Known rows, with every step that occurs
C P N: [  9 -11   2 -25   4   1  -9   2 -11  10   8   0   3   8  -8 -18  10  13
 -14 -10  12 -14]
C L: [ -8  -4  -8 -17   3 -10 -10   3   3  11   0 -15   0 -23   9 -20   3   9
 -21 -22   3 -10]
Y P N C: [ 13   2   1 -23  -4   9   1 -14  -6  26   3 -13  -4   4 -11 -12  20  22
  -1 -15  29  -6]
G N: [ -4   2   0 -10   7  -8 -21   4 -10   6  10  -4  -5 -10  -4  -9   9   4
   0 -11   6   2]
N C L: [ -9  -2  -4 -28  13  -5  -7  -5   4  23  -7 -20  -3 -20  -1 -24   3  19
 -15 -25  15 -10]
M P: [  5 -21  -2  -8  -2  -3 -15  -7  -4  14   1   3 -10  -7   5  -9   7  18
 -16 -17   7  -8]
L G N C P: [-11  -7   9 -38  20   0 -20 -10 -12  24   0  -6  10   3 -12 -19  18  16
  -9 -16  23   2]
P M L G N: [-11  -5  -5 -12   6 -13 -19 -12 -10  20   2   9  13 -15   9  -3  14  17
 -26 -18   1   5]
M P N G: [ 23  -9   4  -9  -8   0 -12  -4 -12  24   0  11 -14   0 -10 -11   6  17
 -19 -21  14  -9]
G N C: [ -4   5   3 -21  17  -4 -17  -5  -9  17   3  -8  -8  -9 -13 -15  10  14
   5 -13  19   3]
G N Y: [-11   3   1  -7   5  -9 -21   8 -20  10   5  -1 -10  -2  -7 -11  15 -10
 -10  -8   1   5]
C P: [ -4 -17  -1 -23   8  -4 -16   5  -5   5   3  -2   0  -1   1 -17   1  13
 -14 -11   5 -11]
P M L: [ -6 -11 -12  -8   4 -13 -10  -6  -1  11  -2   9   1 -15  13  -6  -3  24
 -27 -15  -2  -7]
Y P: [  0  -7  -6  -9 -10  -2  -9  -4  -2  10   6 -11  -4  -6   8  -6  11  13
  -5 -12   9  -4]
C L G: [-17  -8  -7 -22  -4  -7 -13  -6   3  18   0 -16   8 -19  14 -21  15   9
 -27 -25   0 -11]
P M: [ -6 -17 -11 -14   4  -3 -17  -2  -2   8   0  10   1 -18   6 -11   5  18
 -12 -17  -6  -7]
N Y P M L: [ -6 -11 -11  -4  -6  -9  -7  -6 -11  19  -8   6   0  -4  14  -3  10  12
 -34 -15   0   2]
L G N: [-13  -1   1 -15   0  -6 -23  -5 -11  13  10  -5   3  -7   1 -10  22   4
  -7 -14   4   1]
K N: [ -2  -9   1  -4   2  -8  -7   2  -2   3  15  -6  -1 -19   9 -11   7  10
   0 -11  -3  -7]
C L G N Y: [-21   3   0 -18   3 -11 -21   1 -17  24  -1 -11   6 -12   1 -17  25 -11
 -29 -23   0   4]

Rows
[ 14  -1  -3 -12 -14   4  -2  -6  -8  15  10  -8  -1   3  -1  -7  20  14
  -5 -13  15  -7] : Y P N
[-13  -6   4 -27  10  -4  -3 -14   3  28   3 -21  14 -28   8 -23  19  17
 -14 -28  10  -7] : K N C L G
[ -3  -1  -7  -3   4 -12 -13  -4 -20  22  -3   6   4  -5   4   3  13   5
 -27 -16   6  14] : G N Y P M L
[ -2  -4   8 -33  27  -4 -18  -1 -12  18   0  -6   0   0 -18 -18   6  16
  -1 -13  24   2] : G N C P
[ -1 -16  -4  -2  -2  -2  -6  -2 -14  15   5   8   9 -16  10  -2  18   5
 -11 -17  -8   6] : K N Y P M
[  0   0  -2 -13  -7  -1 -10   2 -17  13   5   1 -10   8  -6 -17  20  -3
 -19  -8   0 -11] : P N Y
[ 18   5   1  -9 -15   1  -4   0 -10  20   4  -2  -8   2  -7  -8  11  13
  -8 -17  15  -5] : Y P N G
[  6   2   1 -26   4   4  -6 -10  -6  21   3  -7  -7   1 -14 -20  15  21
  -2 -13  21 -13] : P N C
[-14   2   5 -26  10  -2 -20 -14  -9  24   4  -8   1  -6  -8 -15  22  13
  -1 -16  17   2] : L G N C
[-12  -9  -4 -12  -4   0 -23  -8 -21  25  -1   7  13  -5   2   0  33  -1
 -19 -20   0  13] : L G N Y P M
[ -8 -14 -11 -11 -11  -6  -8 -19  -1  22  -1   2  14 -10  22  -1  15  25
 -32 -20   4  -1] : Y P M L G
[ 12   4   1 -13  -8  -3 -12   4  -9  15   5   4 -13  -1  -9 -17   5  11
 -10 -15   8 -12] : P N G
[-13  -2  -1 -24  16  -7 -16 -20  -8  31  -4   5  11 -12   0  -8  14  26
 -21 -20  15   5] : P M L G N C
[ -9 -15   0 -24  17 -12 -20  -9 -15  19   0  11  21  -6   4  -6  10  18
 -32 -18   7   5] : C P M L G N
[ 17  -9   2 -29   8   4  -2 -16  -5  38  -8 -10  -1 -10 -11 -19  13  26
 -24 -32  30 -10] : M P N C L
[-12  -3   9 -33  21  -9 -14 -14 -11  27  -2  -8  10   4  -5 -15  11  21
 -23 -15  27   2] : M L G N C P
[ -9 -17   3 -39  25   1 -24 -13 -13  27  -5   9  19  -6 -13 -15  17  22
 -13 -23  15   5] : L G N C P M
[ -3  -4  -5  -8   3  -3 -20   0 -21  18  -1   8   4  -7  -4   0  19   0
 -12 -17   2  15] : G N Y P M
[-14   5   1  -5  -8 -11 -12  -8 -19  26   3 -10   3   6  10  -2  26  -1
 -29 -12  10   9] : M L G N Y P
[  1  -4   5  -3   1 -10 -10   7  -3   8  10   1  -9 -20   4 -14  -1  10
  -2 -14  -3  -6] : K N G
[-15   3   0 -21   4 -10 -19  -4  -6  20   4 -16  12 -21   4 -14  17   2
 -19 -26   6   2] : C L G N
[  2   2  -1 -34  -7   8   2 -21  -2  39  -2 -24  13  -6  -1 -18  31  22
 -20 -30  29  -7] : Y P N C L G
[ -6 -15 -11 -10  -7   0 -14  -2 -12  16  -5   9   1  -6   7  -5  17   6
 -19 -17  -4   2] : N Y P M
[  1 -25   3 -30  28   1  -7  -7  -6  18   0   8  15 -17  -5 -17   3  27
  -6 -20   8  -2] : K N C P M
[-13   4   2 -10   1 -15 -17  -9  -9  16   8  -6   3  -5   9  -7  13  10
 -22 -12   7   1] : M L G N
[  2 -10   3 -24   2   0 -12   5 -21  13   2   3  -2  16 -10 -21  16  -1
 -24  -8   6 -12] : C P N Y
[ -5  -5  -5 -10  -1  -9 -13 -17 -10  25   4   3  18 -11  12   6  18  18
 -23 -20  10  11] : Y P M L G N
